Each row was made from one walk, in order. Every step used is in the known rows, and no mark comes twice. Write each row's walk.
Known rows:
D/F/Z: [-15   4 -10 -66  -8  17  40 -11   8  -8 -21   9  23  18  -1   6  -1 -56
 -20 -27  -3   3  24 -28 -38]
U/A/C/F/M: [ -4  20 -19 -38  12 -66  78   1 -21 -17 -55  -1  -3  42  -5  11   6 -26
  24  -6 -21   5 -31 -39 -22]
C/F: [ -5   6 -24 -30  37 -42  31   4   3 -27 -30  27  12   5   6 -10  15 -27
  -3 -17   5  -7   1 -14   7]
M/F: [ -4  25  -5 -50  23 -27   5 -14 -37  16 -13  22   0  21  28 -10  12 -39
 -14 -33   3   1  -6 -17  16]
A/C: [ 11  39  -6 -53  13 -59  40 -41 -30  -3 -34  13  33  52   2   5   2 -24
   5   4  -5   2 -11 -26 -14]
Z/T/M/F/D: [  3  23  37 -44 -26 -24  23  20 -64  -6  -8 -12  -5   2  38 -12  43 -34
  15 -30  47 -14   1 -16  23]
C/F/D: [ -3  35 -10 -18  32 -30  43  19  -2 -31 -27   8  -6   5  16 -23  13 -31
  -6 -38  20   1   5   1  15]
U/A: [-20  18 -12 -48   3 -36  46   4   3  -5 -42   1 -20  26  13  -6  -6 -16
  -7  -1 -33   5 -46 -43   4]
T/M: [ -1  -6   4 -35 -24 -39  31  -2 -12 -15  -2   0   7  28   7 -11  16 -38
   9  -8  27 -12   0 -41  -2]
A/C/F/Z/T: [  7  24 -12 -57  16 -51  50 -14 -32 -33 -48  14  37  37   7  28  28 -25
  17   3   8 -15   9 -24 -29]
T/V/A/C/F: [  8   6 -16 -41  48 -45  52 -10 -27 -34   4  46  11  31  12  14  39  -9
  20   3  22 -10 -19 -48 -18]
U/A/C/F/Z: [-11  28 -17 -51  11 -54  68  -1  -7 -30 -58   4   2  46   2  20   3 -19
  13   3 -28  -7 -30 -45 -30]
C/F/M/T: [  6  -7 -41 -28  17 -30  42   9 -37 -25 -35  16   2   7   0  -6  23 -50
   8 -31  18   8  -5   4  -2]
U/A/C/F: [ -9  32  -9 -45  19 -66  64  -3 -13 -22 -56  12  -4  33   0   6   3  -7
  11   1 -27  -4 -34 -39 -18]
A/C/F/D: [  9  55  -2 -31  29 -57  58 -15 -27 -28 -39  10  19  35   6  -3  11 -24
   9 -21  14   0   3 -10  -9]
Z/T/V/A/C/F: [  7   4   6 -51  30 -44  42   7 -51 -33 -12  28  12   6  24  16  59  -4
  26   7  26 -19 -15 -36   0]
U/A/C/F/M/T: [ -1  25 -16 -45   9 -59  69  -1 -40 -23 -60   3  -5  35  -4  10   8 -21
  17 -10 -16   4 -40 -26 -25]
D/F: [ -9  11  -1 -54   6  -4  33 -14  -2   2 -14  20  18   2  -5 -14   1 -39
 -19 -37  -3  11  14 -18 -18]
Z/T/V/A: [  1  -5   5 -56  16 -25  30   8 -39 -20   1  23   0   3  29   7  49 -10
  14   7  23 -11 -26 -38  14]
D/F/U: [  0  12  17 -69  13  -6  46 -12 -18  -5  -6  -7  -2  16 -18   1   9 -38
 -30 -44   5  11  17 -19 -26]
F/M/T/V: [ 12 -12 -32 -46  -2 -18  43  -6 -63 -12  -8   8  -7  31  15  -3  13 -58
  -3 -28  27  27 -29 -12  -8]
F/U: [  4  15   7 -62  22 -36  46 -16 -25  -7  -6 -20 -14  43  -4   9  13 -33
 -20 -17   6   7  -9 -25  -1]
D/F/M: [  3 -10 -18 -44  -9  -4  55  -9 -17  12 -13   0  13  19 -13 -10   3 -68
   1 -43   8  25  19 -14 -25]
Z/T: [  0  10   5 -58  -2 -30  19   0 -33  -3 -27   0  12   1  24  -5  28 -20
   4   1   8  -4 -13 -17  23]
C/A: [-18   8  -7 -45  19 -53  39  10 -12   3 -18  24  34  15  -8 -10   1 -30
 -15  11   7 -12 -26 -18   9]
A/C/F/M/T/V: [ 17  15 -21 -41  25 -59  61 -18 -61 -37 -30  23  22  37   1  13  23 -34
  12 -23  23   7 -11 -14 -31]
V/A/C/F: [  9  24 -20 -35  39 -47  46 -19 -12 -16 -27  34  22  35 -13  10  38 -14
  38  18   2 -22  -2 -33 -12]
F/U/A/C: [  2  33  15 -71  17 -59  70 -15 -35 -10 -31 -31 -24  60 -11  25   7 -14
 -10  -5 -16   6 -34 -41 -20]

Which walk is each row?
[ 22  -2 -28 -49   6 -26  56 -17 -72 -10 -10  11   1  45   5  11  27 -46
  20 -13  25  15 -31 -20 -19] : F/M/T/V/A/C
[  8   5  10 -60  17 -39  36  -5 -56 -19  -5  23  12  18  26  15  54  -8
  23  10  21 -11 -26 -39   1] : Z/T/V/A/C
[ -7  14  -3 -69   5  -6  10   0 -45   7 -24   8   6  24  40  15  31 -47
  -8 -21  12 -10   3 -20   3] : M/F/Z/T
[ 12  -3 -35 -46 -12 -16  39 -12 -53   0 -25  -3   0  31   5  -6   6 -62
   5 -21  12  23 -20  -1  -2] : F/M/T
[ 10  27 -10 -47  24 -41  41 -28 -18  -1 -21  22  19  49  -8   7  28 -18
  36  24  -5 -17 -11 -38 -10] : V/A/C
[ -4  29  24 -72  10 -22  69 -10 -25  -6 -24 -15  -8  31 -23  13   2 -27
 -18 -35 -13  12  -3 -31 -41] : D/F/U/A/C
[  4  16 -10 -57  23 -52  55 -12 -37 -45 -33  24  34  37  16  32  34 -24
  12   0  18 -10   1 -35 -34] : A/C/F/Z/T/V
[ 10  34 -12 -42  32 -68  46 -26 -24 -25 -41  24  35  35  -1   8  15 -20
  10  -4   3  -6   2 -20 -17] : A/C/F
[  7  18 -14 -49  24 -35  50  -9 -21 -26 -37  22  27  35  -4  27  52 -17
  48  26   7 -30   3 -36 -23] : V/A/C/F/Z/T
[ 11 -17 -41 -26  32 -23  49  14 -41 -35 -16  29  -7   6   2   2  38 -43
  21 -25  29  -2 -12 -13  -7] : C/F/M/T/V/A
[  8  26  -6 -64  26 -20  24 -22 -65 -29  -8  42   3  24  15   6  26 -11
  -9   5  14  -7 -42 -24 -11] : M/T/V/A/C
[ 19  17 -25 -38  29 -36  53 -19 -42 -18 -34  23  16  37 -15  12  41 -28
  45   8  13 -15  -9 -19 -19] : V/A/C/F/M/T
[ -7 -14 -24 -47  28 -13  42  23 -11 -48 -18  28   8   7  24  23  53 -29
  19  -3  22 -24   3 -35 -16] : C/F/Z/T/V/A
[-11  -9  14 -69 -32  13  45   7 -14 -17 -15  -1  23   9   4   9  22 -52
  -2 -26  19  -8  28 -33 -37] : D/F/Z/T/M
[  4   0  28 -51 -24 -33  15  13 -58  -5  -9   0   4   1  31  -2  45 -26
  16 -20  38 -20   1 -24  17] : Z/T/M/F
[ 14  31   1 -53  42 -71  61 -23 -38 -29 -31   4  17  48 -15  22  22 -19
   4 -13  11  -6   2 -21 -24] : A/C/F/U
[  3  27  26 -32 -17 -23  32  10 -44  -4   4  -8 -12  28  27 -21  24 -46
   2 -46  44  -7   6 -23  12] : T/M/F/D
[  7   1  29 -51  -8 -35  30   0 -52  -7  11 -14 -15  36  12   2  33 -42
   0 -38  42 -13   8 -35  -2] : T/M/F/U
[ 11  21 -13 -56  37 -26  28 -10 -59 -43 -16  51   6  13  12   8  34 -11
  -3  -6  19 -13 -36 -21 -15] : M/T/V/A/C/F
[ -2   1  -8 -73   0 -12  46  -6 -35 -28 -19  12  20  45  28  36  44 -31
  17  20  13 -15  -9 -49 -26] : F/Z/T/V/A/C
[ -7   5  -2 -69  16   1  17   4 -50  -2  -7  24  -3  23  43  21  48 -39
   3 -13  23 -17  -3 -35  -5] : M/F/Z/T/V/A
[ -6 -10   1 -64 -37 -11  37  11 -20 -25 -20 -13  16  33  24  19  36 -46
  11  10  22 -18   4 -42 -14] : F/Z/T/M
[-10   3 -12 -71 -16  -8  30   0 -16 -15 -34  -4  16  30  28  19  25 -41
   0  10   3  -8   2 -29  -9] : F/Z/T
